(in the rows, 128 means zero)
Known rows, with every step that occurs
D/M/Y: [ 85  81 113 130 118 121 132 120 137 116 128  89 129 138 115 115 127 148
 132  76 131 122 129 141 158 124 139 140 126  97 121 143 136 120 139 135
 136 136 168]
H/M/B/Z: [127 152 111 132  70 107 136 129 130  98 134 126 139 123 115 130 130 113
 129 117 127 124 137 139 201 116 119 154 129 124 128 111 133 107 124 145
 128 101 147]
Z/B/M/Y/S/P: [107 149 136 151 134 129 136 112 134 116 122 102 160 141 116 148 132 113
 128 120 135 173 136 122 180 176 140 151 127  99 126 128 129  98 124 127
 132 115 194]
P/S/Y/M/B: [123 107 127 138  94 149 138 142 130 133 136 124 149 143 117 105 117 122
 142 139 128 114 132 134 104 124 141 125 130 131 125 160 121 114 144 122
 108 114 163]
B/Z: [156 159 135 123  99 109 136 134 127 126 128 115 109 123 128 117 130 109
 123 113 119 127 121 144 145 113 115 134 127 127 128 106 127 104 125 133
 134 118 117]
P/S: [144  94 132 129 149 138 133 134 128 133 137 135 120 138 127  97 123 118
 133 130 130 131 125 133 124 129 132 134 120 140 115 152 122 124 132 133
 122 125 131]
M/B/Z: [125 171 131 128  78 106 140 133 130 126 129 123 121 107 122 129 123 122
 122 102 109 108 134 134 154 121 117 147 142 117 133 113 126  98 113 146
 119  92 135]
D/Z/B/M/Y: [ 70 152 149 139 108 139 137 118 125 142 127  85 135 139 101 120 125 145
 130 133 124 131 120 137 133 161 141 141 110  89 115  98 129 108 139 129
 129 103 184]
P/S/V: [161  87 134 115 161 133 145 123 128 137 132 112 108 134 145  89 118 136
 132  82 134 127 125 136 143 127 158 133 120 125 103 173 120 139 130 130
 138 127 111]
Y/M/D: [117  87 122 126  97 132 161 143 132 113 123 110 126 119 128 120 127 137
 128 181 130 114 146 137 101 131 153 143 139 116 138 124 137 133 140 141
 156 119 138]
S/D/M: [123 109  87 100 127 110 130 109 135 124 132 115 110 123 133 142 131 124
 141  81 117 142 126 121 106 121 134 142 128 106 129 144 129 121 116 124
 119 136 119]
D/J/F: [147 161 130 149 120 133 125 137 122 137 134 108 137 158 135 113 134 109
 129 148 141 147 139 119 163 103 128 150 144 134 117 118 124 112 131 128
 139 118 166]
M/D/Z: [122 139 158 139 101 137 150 131 124 146 124 110  99  93 117 126 129 119
 125 175 110 127 135 131  91 134 144 142 141 114 131 104 138 118 121 157
 128  81 135]
V/S: [134 146 116 131 142 136 154 135 125 146 129 143 122 151 122 152 125 139
 129 164 145 130 125 123 179 128 124 105 116 123 120 135 122 115 134 127
 117 119 101]
Y/M/D/Z/B: [112 125 152 132 100 135 174 129 127 112 120  89 114 110 115 135 129 144
 132 197 102 116 135 137  94 149 157 151 132  91 114  93 131 119 145 144
 141 103 148]
M/D: [118 111 128 139 114 128 148 133 127 120 127 122 112 102 134 129 127 127
 128 168 118 135 139 124 128 126 140 141 140 126 130 114 137 132 126 149
 139 106 126]
D/Z/B/M: [ 95 162 154 125 106 133 137 119 120 137 123 109 132 123 109 147 123 132
 136 153 124 132 123 129  87 161 136 137 101 100 126 102 123 125 138 126
 131 105 162]
V/S/D: [144 156  82 115 148 123 151 126 126 156 138 142 113 145 127 147 130 124
 132 152 128 150 122 113 173 126 122 105 127 123 113 140 120 101 109 127
 111 118  84]
H/M/Y/S: [125 108 106 164 125 131 127 113 136 104 130 128 155 160 108 116 139 126
 125 104 152 154 125 134 236 146 127 137 132 125 119 111 137  98 125 138
 143 128 165]
F/J: [120 147 125 138 124 121 139 136 124 133 132 117 137 112 127  98 133 120
 137 149 125 105 128 123 141 130 118 126 126 104 134 118 126 133 139 130
 120 126 119]
D/Z/B/M/V/S: [ 87 160 143 125 126 149 160 115 118 158 127 145 133 101 102 176 118 150
 139 193 143 145 116 114 164 153 118 134 108 106 107 114 119 113 147 126
 111  65 135]
Z/B: [115 133 125 135 141 121 135 117 127 100 127 130 132 127 132 143 127 142
 135 125 106 132 125 120 128 141 126 133 116 112 108 102 120 126 137 121
 118 137 126]
S/D: [140 140  94 114 138 120 127 119 130 138 134 133 120 126 137 127 133 110
 130 110 108 144 130 118 128 127 125 129 140 127 118 135 127 111 103 125
 113 130 110]
Z/B/M/D/J: [ 87 117 120 147 106 138 145 134 120 114 135 127 123 113 135 136 122 117
 143 201 128 166 145 115 133 141 143 158 121 103 129 100 128 126 136 130
 149 102 184]
M/D/J/F: [137 140 131 158 108 133 143 143 123 128 132 101 122 133 141 108 131  98
 129 183 133 152 151 115 156  98 140 166 154 127 116 104 133 118 126 152
 147  93 170]
S/Y/M/B/Z: [130 173 129 132  42 121 135 145 130 123 127 108 137 128 118 127 123 113
 134 119 122 109 130 145 120 112 123 131 141 112 136 119 126  89 136 129
 121 106 142]
D/S/V: [164 143 107 114 139 142 149 123 128 136 121 136 120 138 135 111 119 135
 129  98 128 128 129 131 148 144 157 124 130 110 109 142 119 141 108 122
 129 126  80]
Z/B/M: [ 86 129 125 125 116 124 128 123 125 114 126 124 139 129 125 151 121 133
 141 150 130 139 129 122 109 150 133 139  97 109 123 108 122 137 144 114
 143 131 153]
Y/M: [134 112 122 114 112 134 141 138 131 120 119 110 140 146 123 125 129 139
 128 153 138 114 133 142 113 135 143 131 134 118 137 139 128 131 142 121
 146 141 140]
D/M/B: [ 75 103 118 122  95 115 132 118 135 114 123 117 129 108 119 142 120 143
 136  96 122 101 145 124 112 125 143 154 136 100 136 149 129 134 127 140
 119 109 146]
B/M/V/S: [ 91 124 111 119 126 145 148 128 124 159 131 164 140 112 119 160 115 137
 135 165 172 147 127 114 173 137 115 125 115 130 127 151 125 130 145 124
 128  84 122]
H/M/D: [120  97 108 144 108 127 146 127 130  90 133 131 137 114 128 132 133 115
 135 173 134 148 141 129 166 128 143 149 127 129 125 108 144 136 134 148
 144 111 143]
Z/B/M/D: [ 77 108 122 139 106 127 151 130 125 101 127 116 129 103 137 149 118 128
 139 178 122 142 141 117 103 152 143 151 109 104 125  94 130 141 140 134
 153 109 154]

Rows
[ 88 156 152 155 105 141 138 108 126 149 117 104 133 140  94 128 129 136
 129 119 128 146 118 131 161 177 128 137 120  90 118  82 126  89 124 136
 141  97 188] -> D/Z/B/M/Y/S
[102 123 103 137 104 123 129 121 132 103 134 143 160 123 119 136 128 132
 131 128 136 122 145 123 176 133 136 148 128 128 128 131 135 127 130 141
 116 107 159] -> H/M/B
[115 125 104 121 119 141 170 123 125 117 115 126 118 111 140 133 109 133
 142 156 122 146 140 123 121 171 174 148 113  88 103 111 123 152 123 127
 158 105 106] -> Z/B/M/D/S/V
[152 167  89 167 127 127 126 116 131 152 136 105 133 176 126  94 143  97
 124  88 127 179 131 109 233 119 119 149 170 123 101 103 124  67  92 138
 133 112 173] -> M/Y/S/D/J/F
[145 164 118 147 123 132 135 105 134 172 130 118 110 136 104 110 141 117
 120  88 108 153 114 125 170 153 123 129 160 110 116 107 131  70  87 147
 112  94 141] -> M/Y/S/D/Z
[150  91 125 129 114 152 134 145 127 129 134 119 139 154 125 102 123 107
 145 146 139 135 118 143  97 122 139 115 118 134 121 160 120 118 150 114
 121 136 151] -> P/S/Y/M
[132 123 105 114 103 147 159 134 125 143 117 125 115 115 138 119 111 123
 134 152 147 141 142 131 112 155 175 144 120 101 130 139 130 149 114 133
 165  98 108] -> B/M/D/S/V
[177 139  96 133 149 134 134 136 122 162 150 116 119 169 139  75 132  81
 138 123 123 176 130 113 164 101 132 156 141 148  97 145 114  95 111 131
 111 115 158] -> P/S/D/J/F
[109 104 101 147 125 132 127 121 132 103 138 114 158 157 113 107 136 132
 129 119 142 142 126 140 218 130 137 138 125 125 114 123 142 120 141 132
 135 135 170] -> H/M/Y
[ 80 111 120 130 107 136 125 131 129 145 130 100 146 148 116 108 123 132
 126 122 149 137 132 137 137 144 136 133 112 115 134 136 135 123 135 127
 149 124 178] -> B/M/Y
[142 101 109 147 138 125 134 100 137 104 124 114 138 156 127 112 133 143
 122  57 154 147 128 137 248 144 149 135 130 108 110 130 136 112 125 137
 155 127 134] -> H/M/Y/S/V
[ 65 122 117 142 119 128 130 123 129 114 129  98 149 144 118 118 123 143
 133 127 126 142 127 132 150 152 133 140 106  97 113 110 126 122 138 122
 144 129 179] -> Z/B/M/Y
[108 113 124 138 118 127 132 107 133 146 116 102 128 141 128 109 121 145
 121  65 163 140 129 136 180 154 150 130 124  95 129 144 131 115 119 131
 171 119 147] -> B/M/Y/S/V
[108 146 156 144 118 130 161 120 123 121 125 108 102  96 119 138 130 134
 132 169  87 128 131 122  99 146 142 148 136 100 110  77 131 115 127 152
 119  87 130] -> M/D/Z/B
[ 82 162 112 126 114 125 138 108 126 150 133  88 125 136 107 121 130 126
 133 116 100 154 114 126 128 162 134 138 122  91 109 105 127  96 113 130
 117 104 172] -> S/D/Z/B/M/Y
[127 158 122 116  56 113 153 141 132 122 122  98 129 126 115 117 124 138
 122 122 119  93 141 149 136 124 130 149 146 109 138 126 128 103 130 139
 142 104 137] -> Y/M/B/Z
[147 145 122 118 156 132 150 114 125 146 143 127 105 137 119 110 130 113
 141 122  80 151 112 121 118 146 133 140 123 118  82 120 113  98 113 130
  87 114 125] -> P/S/D/Z/B
[ 97 137 160 128  81 142 144 133 121 160 123 103 112  98 112 131 123 111
 129 203 137 135 139 134  67 148 153 147 125 110 149 109 139 126 126 151
 149  78 169] -> B/M/D/Z
[ 95  85 120 112 123 126 134 111 135 118 125 139 133  87 127 150 124 140
 137  84 130 128 130 121 137 117 125 156 141 115 118 147 133 143 143 129
 123 108 130] -> D/M/V
[134 187 120 136  54 126 161 150 125 138 129 118 131 142 110 150 121 124
 134 162 140 115 127 140 170 112 118 110 127 108 125 132 119  78 143 129
 115  93 113] -> V/S/Y/M/B/Z
[139 134 117 134 108 147 150 145 125 139 126 131 142 163 122 156 125 127
 139 187 155 131 116 131 158 121 131  90 111 118 127 142 121 107 149 113
 121 125 116] -> V/S/Y/M
[121 145 135 110 139 148 151 130 127 158 133 151 152 107 121 181 123 109
 132 167 168 165 141 114 175 145 134 144 129 134 131 183 131 124 136 124
 109  81 144] -> B/M/V/S/P
[155 200 105 131  38 141 148 150 130 135 125 129 144 140 107 118 122  98
 138 132 114 116 127 146 133 133 127 128 137 114 123 119 117  87 115 122
 110 100 126] -> D/S/Y/M/B/Z
[ 88 141  77 110 152 131 159 113 126 140 135 168 131 112 127 173 119 131
 145 140 128 168 118  97 184 149 113 130 116 117  94 127 116 114 127 116
 106  94 107] -> Z/B/M/V/S/D
[114 170 107 102 125 143 150 115 122 192 134 155 121  99 110 156 122 114
 135 156 143 157 115 112 156 145 120 128 126 122 117 145 124 101 112 133
 103  61 118] -> B/M/V/S/D/Z
[ 92 117 122 150 105 138 122 119 132 148 122 123 142 145 113 121 127 127
 124 108 161 147 128 132 165 160 128 132 131 113 140 121 131 101 120 131
 160 114 177] -> B/M/Y/S
[ 75 125 124 123 127 133 133 111 127 116 125 150 147  94 127 156 118 139
 141 133 129 142 127 111 138 149 118 151 115 119 111 114 125 142 146 119
 124 104 151] -> Z/B/M/V
[ 85 112 124 116 112 140 122 123 127 142 127 152 147  96 123 137 119 127
 134 127 149 142 128 120 128 139 118 148 127 132 131 137 131 139 135 125
 135  99 152] -> B/M/V
[ 86 124 119 158 120 130 134 111 131 120 121 117 146 146 115 133 125 140
 132 103 140 154 123 124 181 172 125 136 117  97 113  93 123 100 130 126
 151 122 178] -> Z/B/M/Y/S
[136 152 121 144 127 139 136 133 122 145 133 145 131 147 125 160 124 116
 138 162 145 145 113 118 165 114 117  88 107 129 115 132 120 102 137 117
 100 115 101] -> V/S/Y
[122 127 125 163 131 135 132 116 135 133 123 122 131 146 114 112 133 136
 119  81 134 139 124 127 192 145 123 127 144 120 119 113 129  93 116 140
 141 117 151] -> M/Y/S
[130 102 122 138 101 147 155 150 127 122 134 113 120 131 127 111 130 127
 134 206 134 133 147 135 134 120 155 151 152 114 139 131 136 121 134 138
 152 112 174] -> Y/M/D/J
[ 99  97  75 115 126 112 131 106 139 126 134  93 120 137 123 111 131 134
 134  50 113 138 125 130 146 125 135 143 136  97 113 141 134 107 113 133
 119 134 140] -> S/D/M/Y
[123 143 110 145  77 161 140 144 122 145 128 145 139 116 124 131 116  81
 149 194 144 160 134 123  89 147 145 124 115 123 136 109 126 125 117 126
 128  94 141] -> B/M/D/S/Y
[124 128 105 147 126 149 135 118 125 116 140 180 161 124 116 172 127 109
 146 160 160 166 114 112 234 116 108 112 119 145 100 131 131 116 156 123
  94  99 118] -> H/M/V/S/Y
[149 108 140 144 129 145 121 135 125 135 142 132 129 139 130 110 122  97
 145 122 127 152 114 129 115 116 126 116 115 144 116 146 119 116 141 119
 101 125 134] -> P/S/Y
[134 131  59 118 153 133 151 110 129 126 144 182 140 129 124 155 133 123
 139 131 143 170 119 106 252 122 111 132 130 140  97 146 131 113 123 129
  96 100  91] -> H/M/V/S/D
[175 139 116 114 104 154 174 151 134 122 122 116 142 135 124 125 130  99
 131 199 125 144 156 138 109 159 176 157 156 120 136 153 133 126 114 137
 125 112 144] -> Y/M/D/S/P
[106 152 113 139  83 142 152 142 127 139 128 135 151 150 111 164 119 137
 138 178 148 112 133 122 153 124 131 103 128 111 129 152 120 102 144 125
 108  98 129] -> V/S/Y/M/B
[102 128 119 123  84 132 143 138 134 127 123 115 149 128 118 125 121 155
 128 135 131  96 149 132 120 135 145 142 145 113 136 150 128 127 130 135
 132 111 156] -> Y/M/B
[148 138 134 130  63 131 145 150 129 130 135 111 130 141 117 101 119 103
 139 128 122 118 128 149 123 112 126 135 133 127 125 143 119  89 140 130
 114 100 149] -> P/S/Y/M/B/Z
[101 141  74 102 131 134 147 121 125 166 135 172 131 113 126 157 120 117
 137 149 151 168 121 104 181 137 116 126 125 130 118 159 125 116 118 124
 114  85 104] -> B/M/V/S/D
